In the rows, 128 means zero.
Known rows, with every step that occurs:
lifevi, raru: [142 120 149  94 140 120 175 145 134 110 122 159 129 127 136 101 113 147
 131 115 129 127 133 105 127]
lifevi, raru, kiro, dobar, kotozed: [174 134 155  55 148 129 177 195 120  96 126 193  87 119 155  42  56 172
  82 106 154 145 156  61 100]
fesag, didu, dobar: [106 120 153 137 125 124  98 124 123 148 119 144 132 146 118 125 128 139
 130 123 111 152 106 142 130]
kiro, raru, lubot: [165 130 103  98 127 110 157 147  96  99 154 178  92 127 137  86  86 102
  99 107 146 138 149 102 128]
raru, kiro, dobar: [147 128 124  86 140 123 134 178 105 101 120 147  86 128 140  68  84 150
  97 109 152 148 142  90 113]
kiro, dobar: [148 122 129 117 135 125 156 140 104 123 127 164 103 136 122 107  94 139
 111 123 138 143 140 121 106]
kiro, dobar, kotozed, raru, lubot: [192 142 115  88 128 135 178 164  99 114 158 213  88 134 144  83  50  99
  60 138 155 138 150  77 110]
lubot, raru, kiro, dobar: [167 136 141  62 129 107 159 187  89 108 125 162 104 136 137  46  78 151
  85  94 172 130 124 107 104]
lubot, raru, kiro: [152 141 139  71 123 109 137 178 109 113 126 133 125 130 142  62 105 142
 101  97 163 119 113 111 121]
lubot, raru, kiro, dobar, didu: [170 133 119  80 125 104 159 205  99 127 137 149 100 111 126  63  72 136
  72 108 179 126 134  93 101]
fesag, kotozed, raru, kiro, dobar: [156 135 173  64 152 149 131 198 101 109 145 178 103 147 158  49  82 119
  76 120 146 148 122  62 136]
dobar, didu: [130 126 100 153 123 124 127 153 143 154 143 110 123  95 113 151 119 107
 109 148 138 123 141 106 123]
ginogok, didu, dobar, lubot, raru: [169 141 142 106 114  79 138 132 101 135 119 176 137 122 133  94 100 145
 101  81 141 139  89 176 105]
lifevi, raru, kiro: [144 125 146  65 146 118 157 180 133  89 114 147 111 121 152  65  99 158
 118 101 143 133 135  76 130]
didu, dobar, kotozed: [144 147 165 106 123 138 116 116 125 136 144 187 132 136 143  87  96 166
  97 116 117 145 115 137 105]
lubot, raru, kiro, dobar, kotozed: [182 149 148  61 126 120 157 193  97 118 137 179 100 128 144  40  62 157
  63 102 174 130 135  97  92]
kotozed, dobar: [111 123 161 112 139 130 136 141 111 137 136 159 129 135 147 114 108 126
  98 146 124 140 117 107 129]
dobar, kotozed, raru, lubot: [178 150 113  97 120 139 152 154 122 118 162 183 111 127 152 102  79  83
  71 142 147 124 138  78 131]
lifevi, dobar, didu: [141 119 120 129 140 124 163 160 145 138 151 150 119  90 125 136 115 126
 101 147 138 124 146 101  97]
didu, fesag, kotozed, dobar, lubot, raru: [182 152 229  89 138 133 149 146 113 186 175 224 140 143 152  73  88 113
  76 114 136 127 113 111 114]
dobar, didu, ginogok: [113 116  75 155 120 113 105 162 135 154 132  88 120  90 101 167 129  98
 121 141 116 127 128 134 140]
kiro, raru: [135 122 131 109 129 124 136 142  97 110 141 157 108 124 127  93 104 135
 112 106 130 143 142 118 125]
kotozed, dobar, lubot, raru, kiro: [154 144 151  54 133 100 164 197  89 124 135 198 112 137 169  46  78 107
  55 107 161 120 102  73 141]
kotozed, raru, lubot: [162 131  99  95 124 120 161 149 110 102 148 165 115 138 142 107  99  69
  99 132 145 122 122  87 151]

Rows:
[152 148 134  81 127 150 118 182 123 110 144 155 109 119 158  74  84 122
  71 130 144 133 134  66 132]
dobar, kotozed, raru, kiro
[176 152 116  64 121  95 158 189 103 113 126 171 109 130 152  53  95 108
  80  87 169 107 112  90 141]
dobar, lubot, raru, kiro
[173 128 122  83 138 107 196 148 133 100 134 180 113 130 146  95  95 114
 119 116 146 122 140  89 129]
lifevi, raru, lubot
[185 150 211  95 138 111 116 172 115 173 150 178 127 110 155  75  79 135
  74  97 150 150 112 129  96]
ginogok, didu, fesag, kotozed, dobar, lubot, raru, kiro
[125 133 163 120 120 143 102 142 119 147 137 174 130 142 130 108 102 128
  94 135 114 150 110 114 131]
fesag, didu, dobar, kotozed, raru
[ 91 108 105 158 124 119  82 150 126 153 107  87 122 124 100 172 148 102
 146 136 103 142 116 152 154]
fesag, didu, ginogok
[166 138 139 115 132 142 152 147 113 133 142 185  99 126 132 101  74 146
  83 135 142 142 154 110  91]
kiro, dobar, kotozed
[148 132 219 147 142 137  96 120 135 186 152 147 142 109 135 139 106 147
 111 130 116 165 125 160  87]
ginogok, didu, fesag, kotozed, dobar
[158 138 170 157 132 149 109 139 158 196 175 138 134  99 113 141 112 116
 110 143 128 131 149 113 104]
dobar, didu, fesag, kotozed
[149 124 122  67 137 129 144 189  91  89 127 161  92 135 143  59  76 122
  84 116 151 145 128  69 135]
kotozed, raru, kiro, dobar
[161 135 195 159 134 136  89 110 147 179 146 124 141 103 121 148 120 149
 134 118 119 157 133 175  86]
ginogok, didu, fesag, kotozed
[146 137 232 119 147 157 113 123 132 183 170 183 140 137 144 105 105 135
 103 136 113 148 127 119 109]
didu, fesag, kotozed, dobar
[154 125  99  81 123  95 141 213  94 127 127 131  98 108 116  76  79 128
  82 103 161 129 122 114 115]
lubot, raru, kiro, dobar, didu, ginogok
[147 141 157 136 121 120  98 113 128 144 128 151 136 107 134 122  99 175
 106 113 120 163 114 177  84]
ginogok, didu, dobar, kotozed
[159 142 205 132 138 156 107 113 145 176 164 158 140 132 129 117 120 137
 128 122 116 138 136 135 107]
didu, fesag, kotozed
[150 122 101  85 134 126 144 208 102 108 139 149  88 110 133  75  70 107
  70 130 157 141 138  54 131]
kotozed, raru, kiro, dobar, didu
[190 139 122  82 126  97 198 168  81 126 133 213 101 141 131  70  76 114
  77  98 164 117 125 110 114]
kiro, dobar, lubot, raru
[131 125 163 144 130 134 129 141 135 188 167 152 127  99 123 137  93 116
  90 155 125 138 140 105 109]
kotozed, dobar, didu, fesag
[167 148 147  72 116  93 163 137  93 127 134 215 135 152 142  55  98 133
  92  81 140 119  87 138 129]
didu, dobar, lubot, raru
[162 153 199  50 148 122 147 207  99 138 151 210 120 148 181  34  84 107
  49 113 158 128 100  63 140]
fesag, kotozed, dobar, lubot, raru, kiro
[182 142 135  48 138  97 191 192 109 102 135 204 106 122 160  47  94 127
  76  93 167 110 120  85 113]
lifevi, dobar, lubot, raru, kiro
[177 131 191 112 143 136 105 160 116 149 145 153 110 109 133  92  78 148
  99 107 138 171 135 129  89]
ginogok, didu, fesag, kotozed, raru, kiro, dobar
[172 137 161 108 144 141 119 188 131 158 160 156  90 105 129  76  71 140
  81 122 152 151 158  78  94]
raru, kiro, dobar, didu, fesag, kotozed
[141 134 176  99 142 152 126 158 119 130 151 162 138 146 148  98 119 102
 101 136 127 132 112  92 147]
fesag, kotozed, raru
